What can hang from each mark:
Q_199: Q_34 Q_168
Q_34: Q_199 Q_798
Q_798: Q_34 Q_147 Q_224 Q_578 Q_679 Q_955
Q_578: Q_798
Q_224: Q_798
Q_780: Q_199 Q_798

Each row was made from one small tree. The marks that hang from a mark follow it in brackets, in the order of their numbers. Every link used is in the known rows. Write each row's tree.
Known rows:
Q_780[Q_199[Q_34[Q_798] Q_168]]: [-12.4   5.9 -11.1   8.9  25.6 -10.3   7.2  36.2  10.6  17.2  16.8   2.0
 -11.3  18.7   9.7   3.6 -11.6 -16.7  20.3   5.2 -13.3  -0.1 -11.7   2.2]
Q_224[Q_798]: [-17.1   0.6  -3.4 -17.0  11.2  -8.1  13.8   9.8  14.2  23.2  21.4  -3.9
  -8.8   2.9  -2.4  14.2  -7.4 -16.6  10.3  -3.1 -10.3   5.3  -4.2  -4.3]
Q_780[Q_798[Q_147]]: [-16.1   4.3   4.4 -14.8  10.9  -9.4  23.4  28.8  10.0  20.3  19.2  -5.6
   5.0  -1.2  13.3  -0.4 -12.1   0.9  22.1   4.2   6.9  28.8  23.5  -7.1]
Q_199[Q_34[Q_798]]: [-13.5   9.2  -5.0 -16.8  18.4 -19.0  15.8  20.0  12.3  15.0   7.0   2.3
  -6.9   3.2  12.5   4.7 -12.0 -16.6  27.8   2.7 -10.6  -4.4  14.3  -5.6]
Q_780[Q_199[Q_34[Q_798[Q_679]] Q_168]]: [ -9.5  15.4 -10.8  12.6  26.3  -8.8  45.1  36.1  10.4  12.5  17.9   1.8
  -6.8  19.2  -1.1  -4.0 -17.7 -11.7  13.1   3.5 -25.7   0.5  -9.3   1.2]
Q_199[Q_168]: [-13.8   3.8  -0.6   7.7  19.7  -8.4  -0.2  13.5  11.4  24.9  19.5  -6.8
  -5.6  12.8 -23.9  -2.0  -4.2 -14.6  29.6   8.6 -14.2  27.0   9.8   3.3]
Q_34[Q_798[Q_578]]: [-15.2  16.3  -7.9 -14.1  18.3 -28.0  -9.8  19.3  15.4  35.3   3.3   1.5
  -9.5  -2.3 -10.1  -5.8 -13.2 -13.6  -2.6  -1.2   4.6   1.7  16.7   3.8]
Q_224[Q_798[Q_147 Q_578 Q_679]]: [-14.6  12.5  -3.7  -6.6  12.4 -18.4  30.9   4.9  10.9  23.0  13.2 -11.0
   8.6 -10.3 -14.3   3.2 -19.4   7.5 -20.2  -0.8  12.8  19.2   6.6   1.0]
Q_798[Q_34[Q_199] Q_147 Q_224]: [-16.8   2.1  -3.1  -5.7  32.2   0.6  11.9   1.5   5.2  15.0   0.1  -2.8
   9.3   5.0  -2.9  23.2 -14.1   2.5  14.7   4.1  31.5   2.8   5.3  -9.3]
Q_199[Q_34[Q_798[Q_147 Q_955]]]: [-14.0   8.3  -2.1 -10.0  17.5 -23.3  29.0  17.9   4.8  12.2   0.8 -11.2
  12.2  -0.7  16.3   2.6 -16.9   2.8  25.6   7.3 -25.5  24.1  19.2  -8.4]
Q_780[Q_199[Q_34] Q_798[Q_147 Q_679]]: [-11.3   2.3  -2.3  -6.0  13.8  -2.3  55.4  42.4   9.4   2.1  31.6  -3.5
  10.4  -2.8  24.5  -1.4 -16.0   1.8   6.1   2.7  -7.5  23.3  -1.8 -10.0]
Q_578[Q_798[Q_34 Q_147 Q_224]]: [-18.1  -1.6  -7.3 -21.5  19.7 -17.3 -14.6  -6.0  -3.4  16.4  15.9  -1.9
   9.9  -0.2   6.6  18.1 -13.1   6.2  11.5  13.4  42.0  39.5  14.6  -8.5]
Q_199[Q_34 Q_168]: [-12.1  -4.3  -0.4   8.3  20.0 -10.8  -4.8  16.2   9.3  11.1  20.4  -5.4
  -3.6   8.8 -10.4   4.0  -3.4 -15.9  35.2  11.0 -12.1  23.5   9.2   1.4]
Q_798[Q_34 Q_224 Q_578 Q_679 Q_955]: [-11.3   5.8  -8.8  -4.1  23.5 -29.2  11.7   8.3   8.4  18.4  18.6 -11.4
   9.0  -9.8 -38.2  10.8 -15.8  -7.5 -22.0  -6.2 -17.4  44.8  12.6  -1.0]
Q_224[Q_798[Q_578]]: [-16.2   0.6  -5.7 -13.1  11.3 -18.8 -14.9   8.9  15.1  30.2  16.9  -3.8
  -9.5  -6.7  -9.9  10.5  -7.9 -16.0 -14.2  -4.7   4.8   6.0  -4.4   3.2]
Q_224[Q_798[Q_34[Q_199] Q_147 Q_679]]: [-12.6   9.3  -2.5  -1.8  24.5   0.0  59.0  10.1   7.6   9.2   7.3  -3.8
  13.3   5.3 -11.8  14.6 -21.1   7.0  -3.6  -2.5  17.5 -13.5  -6.4 -11.5]
Q_578[Q_798]: [-16.7   1.4  -3.8 -21.5   9.8 -14.3 -14.0   6.3   5.0  24.2  22.2  -0.9
  -5.4   0.1  -1.9  -4.1  -3.8 -15.4  15.2  12.5  -4.5  15.6  13.0  -5.7]
Q_34[Q_199[Q_168] Q_798[Q_578]]: [-14.6  19.9  -5.6  14.6  34.6 -18.8 -18.7  24.2  14.1  35.4 -13.2   1.2
 -11.7  16.6 -17.8  -7.2 -13.4  -9.0  -2.6   2.3   5.8 -30.6   6.3  11.0]
Q_798[Q_147 Q_955]: [-14.4   2.9  -0.5  -6.8  11.7 -15.7  23.5   7.4   6.2  21.4  14.9 -20.2
  14.6  -3.6  -9.3  -1.8 -10.7   0.2  18.7   8.1 -28.2  47.6  17.7  -7.7]
Q_798[Q_34 Q_578 Q_679]: [ -9.2   6.5  -7.3  -3.3  21.7 -20.1  16.3  14.1  11.2  19.9  24.9  -5.2
   7.7  -8.5 -40.0  -4.0 -12.4  -9.9 -16.9  -1.4  11.8  27.7  13.7  -1.4]
Q_199[Q_34[Q_798] Q_168]: [-12.6   9.0  -3.6   4.3  23.6 -19.4   7.3  25.0  10.2  16.7   6.5   0.4
  -8.5  16.1   0.4   2.5 -12.3 -12.9  32.8   6.6 -10.7   2.0  14.2   2.4]
Q_780[Q_199[Q_34] Q_798[Q_224]]: [-16.4  -8.1  -6.5 -17.2  16.9  -5.8   4.0  38.5  11.8   8.4  29.7   4.3
 -11.6   2.0  36.1  21.1  -7.4 -21.2  14.5  -4.4  -9.6  11.2 -10.3  -5.4]
Q_780[Q_199 Q_798[Q_34 Q_679 Q_955]]: [ -8.8   0.9  -8.3  -2.3  16.0 -10.6  54.2  51.3   9.3  11.2  42.1 -10.1
  10.4   0.5  -9.3  -1.8 -13.8 -15.3 -10.1  -9.5 -41.7  40.2  -8.4 -11.1]
Q_780[Q_199]: [-14.7  -0.5  -9.4  -8.5  14.6   3.4  11.0  21.7  13.8  25.7  32.3  -2.6
  -7.3   2.9  -2.3   0.3  -3.8 -21.0   8.7   1.6 -15.9  16.9 -13.0  -5.9]

Which tree is each row?
[-16.4   1.2  -3.1  -6.9  11.6 -24.5  -4.7   6.2   8.9  26.4  11.0 -17.8
   9.9 -11.4  -5.2   7.4 -15.1   4.5 -14.8  -1.0  -9.6  35.1   2.1   0.6]
Q_224[Q_798[Q_147 Q_578 Q_955]]
[-14.4  -4.1  -9.4  -7.1  22.5 -28.8 -25.7   7.7   7.8  23.6  17.2 -10.5
   6.9  -8.9 -24.7  17.5 -10.2 -13.6 -12.4  -3.9  -6.2  47.7  10.0  -0.4]
Q_798[Q_34 Q_224 Q_578 Q_955]
[-11.2   5.0  -6.2  -9.9  16.7  -9.2  48.2  12.7  10.4  12.5  28.2  -4.2
   3.2   2.0 -22.1  14.8 -15.5 -11.1  -2.7  -7.6  -1.6  11.6  -2.9  -8.2]
Q_224[Q_798[Q_34 Q_679]]
[-11.2  23.9  -8.7  -5.6  20.3 -36.4  30.4  22.9  13.7  29.6   4.9  -7.9
   2.5  -4.1 -25.5 -13.9 -21.3  -8.8 -14.6  -5.1 -42.5  16.1  19.6   1.7]
Q_34[Q_798[Q_578 Q_679 Q_955]]
[-11.7  27.9  -2.3  16.1  33.4 -11.2  51.7  25.5  14.7  23.8  -8.1   1.2
  -8.2  25.1 -20.5  -8.9 -19.7  -6.8  15.6   2.4 -23.0 -32.4   8.0   2.3]
Q_34[Q_199[Q_168] Q_798[Q_679]]
[-18.8  19.6  -5.6 -14.3  30.9 -10.7  17.5  14.5  15.3  28.8 -13.9   5.7
 -17.1  13.1   9.9  15.8 -15.4 -15.7  17.3  -3.2  -6.8 -38.1   6.6  -2.9]
Q_34[Q_199 Q_798[Q_224]]
[-13.7  10.5  -5.1  -8.9  12.9 -20.5  22.1  10.4  15.5  24.3  19.3  -5.1
  -3.2  -6.6 -22.1   3.4 -14.5 -10.4 -21.9  -6.9  -6.8   6.9  -0.4   2.4]
Q_224[Q_798[Q_578 Q_679]]
[-18.3   6.5  -3.3 -11.5  19.6 -18.9 -17.9  -3.0  11.1  27.6   5.9  -7.0
   2.7  -9.4  -5.0  12.8 -12.7   3.3  -2.0   5.7  27.6  34.0  17.6   2.4]
Q_798[Q_147 Q_224 Q_578]
[-10.6  10.9  -4.8  -1.0  14.4 -26.7  20.1  13.7  12.9  24.4  18.9 -16.6
   7.0 -11.1 -36.5 -11.9 -11.4 -10.8 -15.0  -0.9 -44.4  37.5  15.1   1.0]
Q_798[Q_578 Q_679 Q_955]
[-15.3  19.3  -0.9  -3.6  24.9 -14.1  37.5  18.6   8.4  24.8 -14.9 -10.0
   7.5   7.4   6.5  -3.7 -19.7   1.5  14.1   4.4 -27.1  -9.7  12.1  -8.7]
Q_34[Q_199 Q_798[Q_147 Q_955]]
[-13.4  -1.7  -2.7  13.0  29.0   0.5   3.5  18.7   8.1  16.9   9.6  -2.0
  -3.3  18.9 -16.5  19.0  -9.7 -11.2   6.7  -2.1  10.5 -17.6 -15.7  -0.6]
Q_224[Q_798[Q_34[Q_199[Q_168]]]]
[-14.4  19.5  -3.1  11.6  32.3  -9.3  15.3  24.1  12.9  28.9  -9.5   2.2
 -12.9  23.6  -8.4  -3.3 -13.3 -11.7  21.9   4.3 -11.5 -32.4   6.3   2.7]
Q_34[Q_199[Q_168] Q_798]
[-11.7  11.7  -0.8  -9.1  13.8 -24.8  21.7  35.1  15.9  23.5  22.8  -2.9
   0.0  -7.8 -13.8 -11.5 -13.2 -10.9 -11.0  -5.2 -10.0  16.3  20.3   1.6]
Q_780[Q_798[Q_578 Q_679]]
[-17.3  -3.5  -7.2 -18.3  17.9 -23.7  -9.7  -3.2  -5.0  15.6  15.4 -11.2
  16.6  -4.4   1.4  17.2 -14.9   7.0   7.6  11.8   6.3  55.5  15.7 -10.3]
Q_578[Q_798[Q_34 Q_147 Q_224 Q_955]]
[-15.3  21.7  -3.1  16.7  34.4 -19.4  -5.8  20.0   9.8  33.5 -19.1  -1.5
  -0.4  14.2  -7.7  -6.9 -18.5   8.7  -1.6   7.6  23.5 -20.3  13.0   8.7]
Q_34[Q_199[Q_168] Q_798[Q_147 Q_578]]
[-10.7  -0.9  -5.6  24.9  32.0 -17.1 -27.1  22.2   6.3  23.1   6.2 -12.9
   7.4   7.8 -40.9  -1.2  -7.3  -9.9 -12.4   1.9 -11.0  15.5   0.2   4.7]
Q_798[Q_34[Q_199[Q_168]] Q_578 Q_955]
[-12.1  -8.3  -7.8  13.3  20.3   1.5  -2.3  27.0  10.0  11.3  30.9  -4.0
  -6.4  12.5   1.0   3.6  -3.4 -17.9  20.7   8.4 -15.4  18.9 -15.4   0.7]
Q_780[Q_199[Q_34 Q_168]]
[-13.0  -1.6  -6.4  16.9  30.1 -11.0 -25.7  17.9   9.9  23.3   7.1  -1.0
  -3.5  11.5 -23.9  15.0 -10.5  -9.9 -20.6  -4.2  25.9 -18.0 -15.9   7.0]
Q_224[Q_798[Q_34[Q_199[Q_168]] Q_578]]
[-10.1   9.0  -7.0   3.9  29.4 -11.3  17.7  16.6  10.7  17.0   9.7  -1.1
   6.4  -1.0 -36.4  -4.0 -12.7 -10.7 -22.2  -2.7  12.4  -9.3   2.8  -2.1]
Q_798[Q_34[Q_199] Q_578 Q_679]
[-14.3  13.7  -4.6  -3.2  19.4 -28.3  24.7   0.2   8.2  22.3   6.9 -17.6
  14.4 -11.8 -19.8   3.1 -19.6   7.8 -13.1   2.1 -21.0  48.5  22.1   1.0]
Q_798[Q_147 Q_224 Q_578 Q_679 Q_955]
[-12.6   9.7  -6.7  -5.1  26.4 -21.0  15.1  -0.2   6.5  16.6  13.3  -6.6
  15.7 -10.0 -23.9  12.4 -20.1  10.3 -15.7   2.2  35.8  41.1  19.3  -1.2]
Q_798[Q_34 Q_147 Q_224 Q_578 Q_679]
[-19.0  19.2  -4.2 -18.7  23.1 -18.7  24.0   5.0  10.0  27.6  -4.5  -1.3
  -1.9   5.9  13.3  15.1 -20.5   2.5  21.7   4.4  13.2  11.0  22.5  -3.0]
Q_34[Q_798[Q_147 Q_224]]
[-16.8  21.1  -1.3  -8.2  26.4  -7.1  33.2  15.8  11.3  25.7 -14.3  -0.9
   0.6  11.2   9.0  -0.4 -18.6   2.3  17.5   5.4   8.0 -25.4  11.7  -6.1]
Q_34[Q_199 Q_798[Q_147]]
[-16.8  20.5  -4.4  -4.9  27.5 -16.6   2.7  15.8  11.5  32.7 -17.4   0.7
   0.2   2.4   0.9  -5.5 -18.3   3.4  -5.9   4.3  24.3 -23.7  12.5   0.9]
Q_34[Q_199 Q_798[Q_147 Q_578]]
[-12.4  26.0  -6.0  -2.9  18.7 -35.8  38.6  17.3   8.8  28.3  -0.8 -13.6
  14.1  -5.5 -15.6 -13.9 -25.1  10.2 -13.4   1.0 -22.7  28.3  26.3   0.3]
Q_34[Q_798[Q_147 Q_578 Q_679 Q_955]]
[-14.2   0.5  -1.0  15.6  30.5   1.2  15.6  12.2   4.0  15.6   3.6  -6.0
   7.4  16.1 -10.3  19.7 -14.9   6.3   7.1   4.1  29.4  -7.2  -9.5  -2.5]
Q_224[Q_798[Q_34[Q_199[Q_168]] Q_147]]
[-13.2   4.5  -9.0 -16.1  20.4 -27.1  18.1   3.7  -1.2  11.9  22.3  -8.7
   8.8  -1.7 -18.0  10.9 -16.0  -8.2  -1.3   3.4 -24.9  42.5  12.8  -9.6]
Q_578[Q_798[Q_34 Q_224 Q_679 Q_955]]
[-14.1  -5.1  -5.9  -5.1  13.9 -24.0  -9.3   8.5   4.5  20.9  16.2 -16.1
  19.4 -11.5 -15.0  15.0 -16.7   4.9 -21.3  -3.5  11.5  43.0   1.2  -2.9]
Q_224[Q_798[Q_34 Q_147 Q_578 Q_955]]
[-15.4  16.8  -5.7  -6.8  18.6 -35.2   2.5  16.4   8.2  32.6  -2.6 -13.3
   8.7  -7.5  -5.4  -7.1 -19.2   5.3  -6.4   2.9  -9.7  29.1  22.7   0.1]
Q_34[Q_798[Q_147 Q_578 Q_955]]
[-13.0  26.6  -3.2 -10.9  20.1 -17.5  67.1  13.7  11.0  22.5   3.3  -4.5
   6.1   3.6  -6.8  -8.0 -24.3   6.2  17.5   4.8  -3.6  12.4  24.7  -6.0]
Q_34[Q_798[Q_147 Q_679]]
[-16.5  -0.4  -6.8   4.0  33.3  -9.6 -29.4   6.7  -0.1  17.8   5.7   3.9
  -6.4  20.3  -9.0  17.4  -8.8  -8.5  12.2  11.1  20.1  -3.7  -1.7  -0.7]
Q_578[Q_798[Q_34[Q_199[Q_168]] Q_224]]
[-15.3  15.5  -4.1  -7.2  21.5 -21.0  18.5  -3.0  11.0  23.3   7.5  -9.1
   6.8  -9.5 -15.7   4.8 -19.3   7.0  -8.3   4.0  15.7  35.8  21.0   1.8]
Q_798[Q_147 Q_224 Q_578 Q_679]
[-18.7   1.5  -5.2 -14.3  28.1  -6.8  -9.7  -3.7  -3.5  15.6   0.2   1.1
   7.2   5.2   9.1  19.0 -13.2   5.7   6.7  13.0  40.2   1.8   7.1 -10.0]
Q_578[Q_798[Q_34[Q_199] Q_147 Q_224]]
[-16.3  11.7  -6.3 -22.1  17.9 -20.5  18.4  -2.2   6.6  19.4  17.5  -1.0
  -6.6   1.0  -5.6   5.1 -13.9  -9.8   7.6   7.5 -12.5  17.9  14.2  -4.9]
Q_578[Q_798[Q_224 Q_679]]
[-11.0  19.8  -5.5  -6.2  21.1 -30.8  32.7  15.7   8.5  15.1  -0.7  -2.4
   9.3  -7.5  -0.2  -6.6 -23.2   9.3  -1.4   4.6  14.0  10.2  22.7  -0.2]
Q_199[Q_34[Q_798[Q_147 Q_578 Q_679]]]
[-16.2  11.7  -4.1 -16.9  15.5 -24.3  33.1  -5.6  -0.9  16.4  10.8 -14.0
  13.3  -4.5  -1.1   3.4 -19.4   9.5   5.9  11.7 -27.2  46.0  20.4  -8.3]
Q_578[Q_798[Q_147 Q_224 Q_679 Q_955]]
[-14.4  -3.9  -4.7 -14.3  13.0 -20.4  -5.6   4.7  -5.8  15.8  20.1 -14.0
  22.7  -4.2  -5.6   1.3 -11.5   5.9   6.6  14.7   0.8  54.8  17.2 -11.9]
Q_578[Q_798[Q_34 Q_147 Q_955]]
[-16.9  -2.9  -7.8 -13.3  26.4 -17.2 -14.9   5.7  -1.1  15.2   6.4  -3.8
   2.6   4.3  -3.4  17.0  -9.6 -12.9   1.4   5.2 -14.5   4.3  -0.9 -10.3]
Q_578[Q_798[Q_34[Q_199] Q_224 Q_955]]
[-13.0   1.2   2.9  16.4  28.6  -3.4  14.1  37.4   4.9  13.9   8.3  -4.1
  10.8  16.4  -0.9   5.3 -13.5   6.3  20.2   5.9  27.2   7.1  12.1  -3.1]
Q_780[Q_798[Q_34[Q_199[Q_168]] Q_147]]
[-18.9   5.6   2.2 -19.0  14.9 -11.7  16.4  20.4  10.7  20.1  13.5  -5.3
   1.9  -0.5  19.8  15.8 -13.9   1.7  24.7   1.5  11.5  28.9  23.9  -4.6]
Q_780[Q_798[Q_147 Q_224]]
